(in the rows, 128 means zero)
Known rows, with every step that occurs
B -> W -> T: [108 137 147  74 177 106  98 148 125 129 157 117  78 159 168 163 149 129
 151 125 110 121  86 104 140 177 109 141 124 109]
P -> C: [137  88 109 115 138 123 144 151 160  97 153 118 151 147 159 134 150 175
 119 180 115 165  96 142 127 104 105 110 145 150]
B -> W: [114 136 135 108 141 112 134 146 135  77 139 115 121 160 181 155 158 128
 137 130 135 139 123 107 142 155 138 119 159 146]
D -> H -> T -> B -> W: [152 146 155  73 129 144  68 173 174  69  83  90 111 145 200 113 133 110
 218 111 116 105 131 107 171 166 171 108 187 159]
T -> D: [155  79 148  92 109 111 159 143 151 102  99 122 168 124 122 104 124 146
 111 148  98 201  97 126 138 124 162 126 154 139]
U -> W -> T -> B: [121 150 118 128 159 143  85 135 165 135 131 152 102  63 110 162 126 134
 144 116  89 168 118 151 145 138 117 120  80 156]
D -> P: [144 109 111 143 118 106 170 135 135  78 124 117 142 142 124 133 110 120
 125 170 101 150 173 117 135 112 155 137 139 122]
P -> G -> Z -> U: [127 113  98 182 118 157 135 124  78 140 167 122 160 155 156 110 157 185
 120  82 142 116 104 161 107  57 126 122 120 147]
H -> D -> T -> B -> W -> U -> Z -> G: [139 177 133 104 137 126  59  78 141 161  66 140 127 115 120  78 107  73
 161 124 170  79 119  99 142 171 161 152 176  72]
T -> D -> H: [172  39 171  93 103 134 167 135 169  65  86 107 168 124 132 120  98 156
 157 161  99 180  88 108 144 138 161 126 156 149]
T -> D -> P -> G -> Z -> U -> W -> B: [156 107 137 142 108 123 160 115 117 179 157 133 148 114  97 141  47 103
 133 134  94 136 172 177 110  91 167 134  79 138]
L -> E -> Z -> U -> W -> B: [103 131 147 181 138 160 123 129 120 164 112 178 123  71 101 120 117  56
 112  98 133 119 124 130 116 166  85 172  69 104]
U -> W -> B: [112 139 156 148 152 133 120 141 147  87 164 145 137  58 142 163 134 122
 132 136 124 161 148 135 107 155 114 142  70 159]
D -> P -> C: [154  86  95 117 127 103 172 142 165  99 144 113 141 168 137 144 102 141
 127 214  96 148 151 141 135  99 128 116 151 129]
B -> W -> U -> G: [ 79 169 121 135 167 142 144 119 120 107 161 108 110 136 141 177 151 131
  96 134 151 145 167  90 126 111 117 105 105 133]
G -> Z: [127  76 148 133 105 119 146 173 107  79 144 152 127 139 152 132 178 173
 115 127 140 155  95 136 109 144 124 147 145 143]
E -> Z -> G: [136 168 125 166 115 115 122 125 106  90 135 147 186 122  97  81 201 126
 114 114  99 117 111 130 128 124 110 167 137  90]
P -> G: [137 139 104 140 127 143 135 131 127  86 182  91 168 131 173 134 147 187
 128 123 113 140 121 149 137  64 158 106 103 170]
D -> H -> T -> B -> W -> U -> Z -> G: [ 95 192 141 126 119 134  56 122 154 118  84 113 118 115 114  99 132  78
 167  95 151  43 123  94 147 176 136 133 144 123]
L -> E -> Z -> G -> P: [137 140 147 123  75 110 159 153  91 126 108 144 129 169 114  98 144 101
  91 139 144  93 149 147 104 142  84 157 123 103]
U -> G: [114 140 117 162 147 128 139 105 127  74 163 127 171  93 130 145 168 178
 120 137 148 176 149 129 128  81 113 113 107 159]
B -> W -> T -> D -> H: [153  63 192  27 156 110 121 137 164 116 111  99  93 163 152 158  89 126
 187 151  84 140  61  91 160 194 139 135 149 116]
L -> E -> Z -> G: [117 158 147 138 103 128 112 141 109 117 109 158 176 138 108  92 170 101
 113 110 121 109  99 142 132 137 102 185 115 107]
E -> L: [180 116 112 125 122 134 168 126 149  71 150 117 158 118 144  92 179 168
 122 122  57 172 116 121 132  92 106 156 165 119]
D -> H -> T -> B -> W -> U: [127 149 147  82 139 170  84 184 163  99  70  77  87 142 183 113 112  89
 176 110 108  96 142  80 150 165 166 111 162 136]
W -> U: [106 114 119 149 140 155 157 153 118 104 121 114 128 122 133 124 138 136
  76 138 117 155 130  91 101 117 124 135 106 121]
Z -> G: [117 177 128 153 129 128 106 114 112  86 132 128 208 130 133 105 177 145
 124 117 131 134 125 144 106  99 106 161 120 139]
L -> E -> Z: [129  90 144 125 103 131 146 169 128 104 110 151 119 126 126 109 152 113
 104 127 114 137  90 120 152 161 127 156 128 109]
U -> Z -> G -> P -> C: [126 115 105 148  92  69 164 100 135 128 166 140 142 148  98 123 145 168
  87 189 180  90 127 163  96 121  59 107 136 137]
G -> Z -> U -> W: [ 89 102 121 201 124 157 153 112  92 148 138 178 149 110 115 146 159 132
 111  81 152 150 109 150 111 132  93 133 125 147]
B -> W -> T -> D -> P -> G -> Z -> U: [152 105 125  65 137  97 141 119  96 219 149 104  92 217 123 141  65 108
 150 124  78  98 112 144 144 110 160 132 135  89]
G -> P: [147  95 125 123 101 110 189 155 113  88 130 113 108 149 158 129 132 158
  97 162 147 145 166 129  96 122 112 107 143 143]
H -> D -> P: [156  90 128 103  98 119 185 118 140 103  98 124 140 151 154  77 103 120
 146 175 115 155 177 122 141 130 184 137 192  96]

Rows
[107 191  99 143  88  89 134 126 122 128 101 132  79 139  86 134 119  91
  73 139 183  71 193 120 101 146 112 100 129 129]  T -> B -> W -> U -> Z -> G -> P
[117 136 119 174  81  70 161  93 105 105 147 148 144 121  87 115 152 146
  88 145 188  92 150 146  93 136  83 127 129 133]  U -> Z -> G -> P
[ 72 156 114 194 119 121 130  91 111 122 140 147 161  95  62 110 158 124
  66 119 159 101 110 109  98 131  93 156  93 107]  W -> U -> Z -> G
[161 126 152  71 149 154  93 134 122 149  94 137  83 137 168 122 120 127
 166 135 167 138 149 107 135 141 170 129 172  94]  H -> D -> T -> B -> W -> U -> G -> Z
[140  99 126 131 107 133 139 160 102  91 193 116 143 149 177 142 168 209
 125 118 125 131 102 164 122  91 152 118 111 165]  P -> G -> Z
[146 100 101 121 128 105 190 127 140 109 183 111 121 149 151 160 136 200
  99 207 162 155 177 160 106  67  71  70 126 160]  U -> G -> P -> C
[125 200 116 141 157 115  42  92 139 138  92 134 131 105  88 134 108  73
 141 120 157  74 118  95 137 153 132 154 123  97]  D -> T -> B -> W -> U -> Z -> G
[ 79 167 123 146 104  81 164 107  94 137 144 125  83 163  96 146 134  97
  64 142 192  60 165 103  93 169  87 116 126 109]  B -> W -> U -> Z -> G -> P
[ 84  89 107 184 117 121 164 119 130 112 137 143 107  84  81 127 140 135
  60 136 150 127 101  86 119 154 120 128 105 112]  W -> U -> Z
[140 161 111 104 123 120 101 164 159  69  99 121 118 139 167 141 142 123
 145 129 124 151 148 127 153 132 162 100 163 167]  T -> B -> W
[158 155 120  97 180 150  72 155 148 123  75  99  99 131 160 150  93  87
 152 134 116 127 135  80 141 141 161 130 140 110]  D -> T -> B -> W -> U
[110 165  88 175 167 170  83 101 141 184 102 155 122  70  91 131 113 113
 137  85 106 148 124 149 128 105  94 124  86 139]  Z -> U -> W -> T -> B
[116 101 140 154 119 118 143 136 102  79 176 156 142 111 130 155 189 200
 117 126 164 167 128 148 114 103 108 125 115 154]  U -> G -> Z
[116  87 117 182 118 143 147 138  81 130 114 157 151 142 134 100 168 153
 108  99 154 138 101 132  93 114  98 152 153 120]  G -> Z -> U
[180  86 161  89 153 145 115 111 134 124  94 119 157 124 190  74 120 137
 181 147 130 153  95 106 139 144 164 162 189  85]  H -> D -> T
[135  94  95 154 112 133 194 119 112 185 128 143 111 162 106 115 118 131
  78 169 171 115 154 154 116  78  44  96 125 107]  L -> E -> Z -> U -> G -> P -> C
[180 155 130  89 169 126  55 145 160  94  85 110 123 130 177 148 109 104
 191 130 122 137 124 105 163 143 169 126 165 133]  D -> T -> B -> W
[129  70 142 123 131 116 166 102 114 227 109 171 109 134  53 144  65  92
 126 126  79 155 112 144 128 150 120 159 116  89]  G -> Z -> U -> W -> T -> D -> P
[ 95 151 119 186 109  90 113  81 123  95 147 156 188  92  81 108 178 143
 109 118 167 108  97 138 120 132 100 151 120 130]  U -> Z -> G
[103 129 102 200 125 170 144  99  89 159 190 141 160 121 140 159 150 165
 122  70 141 128 115 175 123  78 119 107  94 175]  P -> G -> Z -> U -> W
[135  95 168 109 133 152 110 152 146  77 115  94 151 125 184  98 144 142
 190 115 112 117  98 102 144 153 138 137 158 136]  D -> H -> T
[136 162 141  86 128 149 130 160 141 110 100  70  56 144 171 140 100 115
 157 137 156  89 224  97 127 125 134  68 138 148]  D -> H -> T -> B -> W -> U -> G -> P
[ 99 217 117 103 155 153  76 157 143 137 115  99 100 118 152 118 148 106
 136 100 129 126 178 104 149 110 147  91 131 142]  H -> T -> B -> W -> U -> G
[100 115 148 189 140 146 125 135  98 141 146 177 130  80 128 141 144 118
 122  97 156 134 132 150  73 148  82 163  87 137]  G -> Z -> U -> W -> B
[112 125  96 171 154 143 140  90  84 211 196 138 105 140 104 176  89 131
 142 105  94  94 136 168 128  93 111 134  65 117]  D -> P -> G -> Z -> U -> W -> T
[ 99 153 127 196 162 156 120 104 124 136 135 150 155  62 124 133 123  99
 126 106 141 142 152 132  91 125  88 147  77 140]  Z -> U -> W -> B
[209 108 134  87 136 152  84 127 163 115  56 123 152 101 178  60 106 134
 193 144 122 167 122 127 147 124 188 141 194 107]  H -> D -> T -> B
[126  93 162  78 157 119 132 118 158 171 136 142 123  89  91 158 107 130
 128 129  69 193  74 138 151 163 127 132  91 131]  U -> W -> T -> D
[141  56 156 119 140 171 137  89 120 197 160 124 132 125 112 160  78 164
 172  92  92 127  52 157 139 117 118 126  80 147]  P -> G -> Z -> U -> W -> T -> D -> H
[158 166 126  78 174 163  86 106 148 144  84 110 109 117 167 113  98 110
 172 144 151 144 170  94 151 116 174 116 164  99]  H -> D -> T -> B -> W -> U -> G
[109 153 118 126 122 139 116 166 122 100 133 142  80 132 130 171 160 147
 103 124 159 147 172 123 119 115 135 101 117 153]  T -> B -> W -> U -> G -> Z
[140 118 131 123 103 137 153 111 110 229 139 114 163 147 109 102  78  98
 149  91  76 124 140 172 161  94 185 115 140 132]  H -> T -> D -> P -> G -> Z -> U -> W
[ 56 182 122 157 131 104 117  94 113 124 146 138 131 135  91 138 159  98
  87 117 168  77 115  96 120 166 103 143 118 109]  B -> W -> U -> Z -> G
[148  78 161  60 145 107 127 143 146 156 116 122 124 123 112 108 116 146
 123 146  68 181  60 123 132 141 134 149 121 108]  W -> T -> D
[ 86 207  99 157 111 109  86 110 140 115 105 143 124 111  80 128 143  90
  96 112 164  87 143 116 128 145 128 126 122 131]  T -> B -> W -> U -> Z -> G
[102 178 138  95 132 141  81 187 117 143 124 125  74 137 153 128 169 125
 130  91 143 120 158 122 130 132 143 108 141 137]  H -> T -> B -> W -> U -> G -> Z
[120 169  86 119  97  87 136 131 149 149 122 126  75 165  98 142 112 110
  75 184 176  71 170 145 103 133  87  80 140 135]  T -> B -> W -> U -> Z -> G -> P -> C
[145 183 115 126 131  94  88 105 119 150  88 122  87 133  98 142  85  75
 116 143 178  54 167 102 108 158 117 128 134  96]  D -> T -> B -> W -> U -> Z -> G -> P
[151  80 147  72 120 104 157 124 133 186 189 128 100 136  91 185  66 146
 143 147  47 147 113 176 159 124 171 127  76 134]  U -> W -> T -> D -> P -> G -> Z
[120  94 134 117 143 149 129  99 103 235 173 136 132 123 100 143 107 157
 128  80  85 147  59 177 132 102 121 125  79 133]  P -> G -> Z -> U -> W -> T -> D
[107 126 136 113 118 135  92 149 172 105  85 109  65 105 131 114 111  88
 160 109 143  71 112  73 165 200 161 101 158 129]  D -> H -> T -> B -> W -> U -> Z
[162 104 127 102  92 125 146 135  96 211 117  96 160 184 131  59  85 116
 146 103  75 111 127 158 143  72 190 129 164 106]  H -> T -> D -> P -> G -> Z -> U
[147  95 110 153  95 134 191  89 115 189 145 133 166 145  86 147  61 121
 121 118  91 151 154 176 150  74 178 110 119 151]  T -> D -> P -> G -> Z -> U -> W
